Each row was made from one path, in order. Every step used is in the known rows, and no mark comes twice. Write each row's path.
Known rows
X/A: [ -3   6   1   1  -8  -3   5  12  12  -2  -7   0   2  -5  -3   8  15   0
  -7  -9  -9  -8  -1   5   6  -1 -12   9  -9  -4   6 -17   0  10  -9   5
  -9 -13  -1  21  -5   2  -1  -3  14   9   2   4   8   7  -5   0   7  -3
   0   2 -15  -3]
A/X/P/J/N: [ -4   2 -14   4  19  -6   8   2  10  -4  19  -4 -13  -7  -3   8 -21  14
   8   1   5  -8  -2   5  11   7   6   9 -14  18  12  -4  -4  -1  -3   8
   2   5 -12  18  -7   7  -4  24   7  -7   3   5  -4   8  11   1   7   6
  -3   5  18   6]
N/A/P/J: [  2   3   1  -1  -4  -7   8   1   7   0  10   1   3  -1   8   5 -12  11
   8  -4   5   4   6   2  13   5   1   1  -2  12   4 -12  -3   6  -2   5
 -12  21  -2  10   1   6 -13  -7  14  -1   1   0   7   5  16  -7  10  -2
  -3  -1  13  -1]
P/X/A: [ -3  11   1   2   3   2   7   9   9  -8   1  -1   4   6   0   6   5  -7
 -10  -7  -8  -6  -4   5  -2   0 -18   9 -11  -2   8  -9   0  13 -10   0
  -7  -4   1  37  -6   9  -5   8   1   7   3   2   8   5 -16   3   8   2
  -1   4  -9  -3]
A/P/J/N/X: [ -2  -2 -10   2   1  -5   3  -3  11  -3  16  -1 -14  -1   2   4 -11  10
  22   0   3   7  -3   9   3   5   6  10  -7  19   9  -4   0  -4   0   5
  -6  11 -10   3   1  -5   9  -9  11  -4   4   2   2   5   9  -3  10   2
  -5   4  16   7]
N/X/A/P/J: [ -5   4   3   0   2  -2   7  11   8  -4  10  -2 -10   0  -2   6  -2   8
  10  -8  -5   7  -4  10  14   6  -9   5  -2   5   5  -9   4 -11  -4   5
 -10   8  -6  12   2  -4   5 -18  15   3   0   4   9   6   4   7   6  -3
  -5   4   7  -2]
P/J/N: [  2   2 -14   2  -5  -7   8  -7  17  -1   2  -1  -8   2   0   7  -6   9
  11   6  -2  -4  -3  13  15   3   5  11 -16  18  10  -7  -6  22  -4   9
  -6  -6  -6  16  -6  -2   1   9  13  -6   4  -3  -2   4   9 -13  12  -6
  -3   9   5   5]
J/N/P/X: [ -2  -2  -9   5  19   0   6 -11   6 -15  11   0   0  -3   0   2  -6   0
   6   6  -3   6   1   1  -4   1  -3  10 -17  13  14  -5  -3   4  -6  -4
  -4   4   1  21  -7   7  -2  19   5   4   6   8  -2  10 -20  -4   9   7
   4   2  -1  11]
X/P/J: [ -2   5   1   6   3  -8   8   1   6   3   2  -3  -5   6  -1   2 -16  12
   7   0   2  -5  -3   8  24   5   1  12  -9  10   9  -6  -4  -8  -2  14
  -3  -6 -10  21 -10   2  -6   6  17  -5   0   1  11   3   5 -14   9  -3
  -5  -1  10  -2]
X/A/P: [ -3  10   1   2  -4  -2   6  21   6  -6   5   1  -3  -4  -2   5  10   5
  -2 -15  -9  -8   1   5  12   1 -10   5  -6  -1   3 -15   6  -3  -6  -1
 -13   9   0  21  -4   5   1   2  19   9   2   7   7   8   0  -4  10   2
   1   0  -4  -5]
N/P: [ -1  -3  -7   6   0   0   6  -1   5  -7  -8   1   0 -12   0   2   5   7
   0  -1  -6   7   3   0   6   4  -3  11  -8   9   9 -14   2  -9  -6   1
  -8  -5   1   1  -8   4  -2   2  22   5   4   8  10   9 -11  -6   6   1
   3  -5  -8   4]
N/A/X/P: [ -4   0  -2   2  13  -4   1   7   2   0   7   0  12 -11   1   5 -11   6
  -5  -8   7  -1   5 -14 -15   0  -7   3  -4   4   9 -12  -3 -12  -6   7
  -1  13  -6  14  -2  14 -28  10   4   2   0   9   6   4   3   7   0   7
  -2  -8   2   2]
F/N/X: [  0 -10 -13   6 -12  -4 -10   1  11  -3 -13   0  -1  -9   2  -3  14  -1
   0  -2  -5   3  -4   0 -20   2  -6  12   3  14   9  -9   2  -7  -1  10
  -2  -5  -9  -2  -1   1   8 -20  11   7   4   0  10  -2  -7   4   4  -2
  -9  -4  -8  -1]
P/J/N/X/A: [ -7   1  -6  -1   4  -4   4   2  15  -2   3  -2 -10  -2  -5   6   0   5
  12   2  -5   0  -9   8   7   5  -3  10 -11   5   9  -7   0  16  -5   8
  -5 -15  -6   7   1  -4   6 -11   9   3   2   1  -2   7  -6   8   4  -7
  -3  12   2   6]
P/X/A/N: [ -3   7  -1   4  11   7   8   8  10  -9   2  -3   2  13  -6   4   7  -1
 -19  -2   0   3  -5  10   7  -1 -15   0 -10  -9   6  -5   6  -2  -8  -6
   0 -18   4  22  -6  17   6  -3  -2   6   1   4   3   7 -10   4   9   7
  -1   7   2  -3]
X/P/J/N: [ -3   3  -9   6  11 -10   8  -2   7   3  10  -3  -9   2  -2   3 -19  12
  15   3   4  -9  -4   9  22   5   7  13 -15  15  13  -5  -5   6  -3  13
  -4  -5 -11  20  -8   0  -2  14  13  -7   3   1   0   4   6 -17  10  -5
  -4   5  10   4]
A/N: [  2   0  -9   5  -8   5   2   2  14  -1 -10   0   2   9   0   3  11   5
  -9  -2   1   3  -3  13   2  -1  -2   2  -6   1   7  -9   2 -14  -3   1
   0 -21   1   0 -10  10   7 -13   9  -1   1   3   9   4  11  -3   9   5
  -2  -1   2  -2]
F/N: [  3  -5 -13   7 -13  -6  -3   3  10  -4 -12   0   3  -3   4   1  16  -1
 -10  -3 -12  -9  -2   4  -2   1  -2  11  -3  13   8 -16   0   8  -2   8
  -4  -5  -6   7  -6   6   8  -1  14   6   5  -1   9  -1   0  -8   9  -3
  -5  -2  -7  -3]
N/X/P/J: [ -5  -1   1   6   5  -7   3  -1   6   4   4  -3  -8   6  -2   2 -18   9
  16   0   5   7  -7   4   8   6  -4  16  -5  11  12  -2   0 -21  -4  16
  -2  -6 -12  17  -3  -3   1 -14  12  -4  -1   3  15   0  -3  -5   4  -4
  -9  -1   9   2]
N/J: [ -1  -4 -13   1 -19 -10   6  -1  12  -1  -5   0  -2 -10   3  -1 -11   5
   5  -1   7  -7  -5   5   7  -4  -2  15  -2   8   9 -18  -4   0 -10   6
  -3 -11  -3  18  -5   8   7  -1  10   1   4  -4  10   5  12 -14   8  -3
 -12  -1  -3  -1]
P/X: [  1   4  -3   5   1   0   5   1  12  -7  -2   1   6   9   3   5  -3  -4
  -7   0  -1   1  -3   5  -8  -2 -10  14  -9   8  11  -9  -8   5  -8   1
  -4   3   0  38  -8   5  -9   9   4   1   3   1  10   2  -9  -8   9   3
  -7  -2  -7  -1]
A/X: [  1   1 -12   2   1   3   3  10  15  -6  -3   0   0  -6   5   9   3   3
  -9  -6  -2  -2   3   1 -12   2  -6  10  -6   8   8 -11  -1  -4  -8   2
  -1   4  -4  21  -6   8  -8   7   6   0   3   5   7   5   6   8   4  10
  -5  -6  -5   0]

Write each row's path
[ -5  -4  -1   8  11   0  -3   2   3   4  -2  -2   2   7  -7  -2  -1   8
   3  -3  10  14  -7   3  -6   0  -5   4  -4  -6  12  -2   6 -42  -2   7
   5 -16  -6  -6  -5  12   9 -23   7   0  -1   8  14   3  -1   2   3   8
  -6  -5  10   1]	A/N/X/P
[ -2  -2 -15  -3   9  -6   6  -8  15  -4  13  -1   2 -11   4  11 -12   8
   3   4  10   3   4  -3  -8   6   2   1 -11  16   9  -9  -9  21  -4   4
  -1   9  -4   5   1   7 -22  13   1  -4   4   2  -8   5  13  12   6   2
  -1   7   9   9]	P/J/N/A/X
[  3  -6 -13   3 -13 -10  -7  -1   9   0 -10   2  12  -9   6  -1  14  -2
  -9  -2  -1  -6   4  -9 -14   1  -7   2   2  12   8 -18  -4  11  -2   9
  -6   5  -3  -3  -1  13 -11  -6   9   9   4  -3   3  -1  -4  -4   8  -5
  -3  -3 -11  -2]	F/N/A
[  0  -3  -5   4   4  -4  13  -9   6  -8  -1  -2  -8  -4   1   5  -7  13
   5   5  -1   6   4   7  23  10   0   9  -9  15   8 -10   0   0  -4   5
  -5  -7  -3  -4  -7  -3  -3   1  21  -2   2   5   9   7   0  -8   9  -5
   0   2   5   4]	N/P/J
[ -6  -2  -6   6   7  -8  -4   2   4   2   4  -1  -2  -8  -5  -1 -11   5
  19  -2   3   3  -7  -3 -10   1  -2  16  -9   7  16  -6  -1 -12  -3  13
  -1  -5 -10  11  -2   2   3  -3   9   2   2   7   4   5 -10  -2   4   0
  -5  -1   4   9]	J/N/X/P
[ -5  -1  -1   4  13   5  13  -2   3  -7   4  -5 -10   3 -10   5   8  15
  -5   2  -1  10   0  11  35   9  -8  -8 -10  -1   4  -5  10  -8  -3  -4
  -3 -27   2 -18  -6   9  11 -11  13   2   1   9   3  12   0   5   6  -1
   7  10  14   1]	X/A/N/P/J
[ -5  -1   0   0  -6  -1  -1  13  10  -1  -8   0   0  -7  -4   4  11  -1
  -2  -9  -5   5  -5   1 -12   0 -16  11  -3  -4   9 -12   2  -3  -9   8
  -5 -19  -3  11   0  -1   2 -18   9  10   1   6  12   6 -14  12   1  -2
  -4   0 -15  -1]	N/X/A
[ -5  -2  -3   5  -5  -4  -8  15   3  -8   2   0  -6 -14  -1  -1  23   1
  -2 -14 -12   2  -4  -2  -6   4 -12   5   5   4   4 -13  10 -13  -2   4
  -8  12  -6  -1   4   4  15 -16  14  16   4   5   6   3 -10   7   6  -1
  -4   1  -1  -6]	F/N/X/A/P
[ -8   2  -5   0   3  -2   0  13   9  -6  15   1  -7 -14  -3   4   9   4
  12 -12  -5   3  -6   1  -7   1  -6   7  -6   1   8  -8   5  -5  -6   1
 -11   8  -2   5   2   0   9  -8  10  11   3   7   0   9  -7   8   5   1
   2   4   0   5]	J/N/X/A/P
[ -2   4  -7   5  13  -1   2  11   7  -3   5  -2  -1  -7  -2   5  -7   7
  -3 -10   5  -6   1  -3  -4   2  -5  11  -7   6  11 -10  -1 -20  -7   6
   1   6  -8  24  -7  12 -11  16   7  -1   1  10  10   6   4   3   2  11
  -6  -9   2   0]	A/X/P
[ -2  -4 -12   2   1  -6   2 -10  16   0   1  -1  -9   1   0   5  -8   7
  18   6   0  10  -6  10  -3   4   3  12 -11  19  11  -4  -5   8  -4  10
  -2 -10 -10   3  -1  -7   6 -16   9  -3   3  -1   1   4   2   1   6  -4
  -7   6   4   8]	P/J/N/X
[ -2  10   3   1   0  -4  12  14   9  -5   9  -2 -11  -2  -2   8   1  10
   2 -10  -8  -8  -1  12  29   6  -5   6  -6   5   2 -11   3   6  -6   0
 -14   6  -4  20  -4   2   5  -1  17   1   2   3   7   8  11  -1  11  -3
   0   5  10  -5]	X/A/P/J
[ -2  -7 -14   1 -12  -3   7  -4  11   0  -2  -2  -4   4  -2  -3  -8   9
  -2   1  12   2  -8  11  14  -3  -1   4  -1   0   6 -13   2 -17  -6  -1
   3 -21   1  -2  -8  15  15 -18   6   1   3  -2   8   7  21  -9   8   7
 -10   3  13   0]	A/N/J
[  2   8   1   5   3   2   7   5  10 -10   9   1   0   8   5   4  -4   0
  -1  -7  -2   2  -1   7  -4   0  -7  12  -6   8  10  -6  -1  -7  -5  -4
  -8  29  -1  38  -5  10  -4   7   5   2   3   1  10   5  -1  -9  12   9
  -4  -6   4  -4]	A/P/X
[ -5  -3   0   8  11  -2   2  -5   5   4   7  -5  -8  14  -9   0 -12  14
   8   4  10  17  -7   8  15   5   1   2  -5   3  10   2   4 -38   1  10
   6 -20  -9  -1  -4   5   9 -25   7  -6  -1   5  13   3   8  -1   4   2
  -9   0  22   1]	A/N/X/P/J
[ -1  -3  -4   7  17   7   7  -8   2 -13   4  -2   0  10  -4   1   3   4
 -10   4   5  19  -1   7   2   2  -7   2 -11   3  10   1   2 -21  -4  -9
   2  -8   4   2  -9  15   2  -1   3   2   3  10   6   8  -9   3   8  12
   4   0  11   3]	A/N/P/X
[  0 -12 -13   8   4  -6   4 -12   2 -11  -2  -4 -11  -7   1   0   4  10
   1   5  -9   4   2   6  20  12   2   4  -6  22   7  -9   1  -1   1   6
  -5  -6  -8 -13  -5   2  10   3  18   2   5   2   6   5  -4  -6   9  -7
  -1   4   7   1]	F/N/P/J
[ -5   0  -9   0  20  -5   1   3   3   0  17   0   7 -17   0   4 -14   7
   3  -4  10  -4   3 -14 -18   1  -1   1 -11   8  12 -10  -5  -3  -6   6
   1  13  -7   9  -1  15 -25  17   5   3   3  10  -5   7   1   8   1   9
  -1  -2   6   8]	J/N/A/X/P
[ -1  -1  -3   6  12   0   8  -7   3 -14   3  -1   3  -2   0   3  -2   0
  -3   1   0  11   1   2  -2   1 -10  10 -11  10  12  -5  -2  -8  -7  -3
  -4   2   1  20  -7   8  -8   9  11   4   4   7   9   8 -19  -1   8   6
   2  -3  -5   4]	N/P/X
[  0  -9 -17   1  -1  -5  -6   1   9  -7   0   0   8 -19   6   4  13   1
 -15  -3   1  -2   5 -14 -24   4  -7  -1   1  13   7 -16  -1   5  -4   5
   0  16  -5  -1   1  14 -17   1   1   9   5   2   1   0   3  12   2   4
  -3  -3  -2   0]	F/N/A/X
[ -5   1  -1   0  17  -7   8  -1   4   1  13  -3   4  -8   1   6 -22  12
   1  -2  10   3   4  -7   7   8  -3   1  -6   9  10 -10  -4  -5  -5   9
   0  13  -8  15  -1  11 -27   7   4  -4   0   5   5   5  12   7   2   3
  -4  -2  12   2]	N/A/X/P/J
[ -4  -8 -10   4  17  -9   1  -3   0  -3  13  -4   2 -12   1   2 -12  10
  -7  -1   7  -3   4 -11   4  10  -1  -2  -3  16   9  -8  -3  -3   0  11
   3  18 -12   1  -1  15 -18  12   7   2   2   4   1   0   7   7   4   1
  -5   0  15  -1]	F/N/A/X/P/J
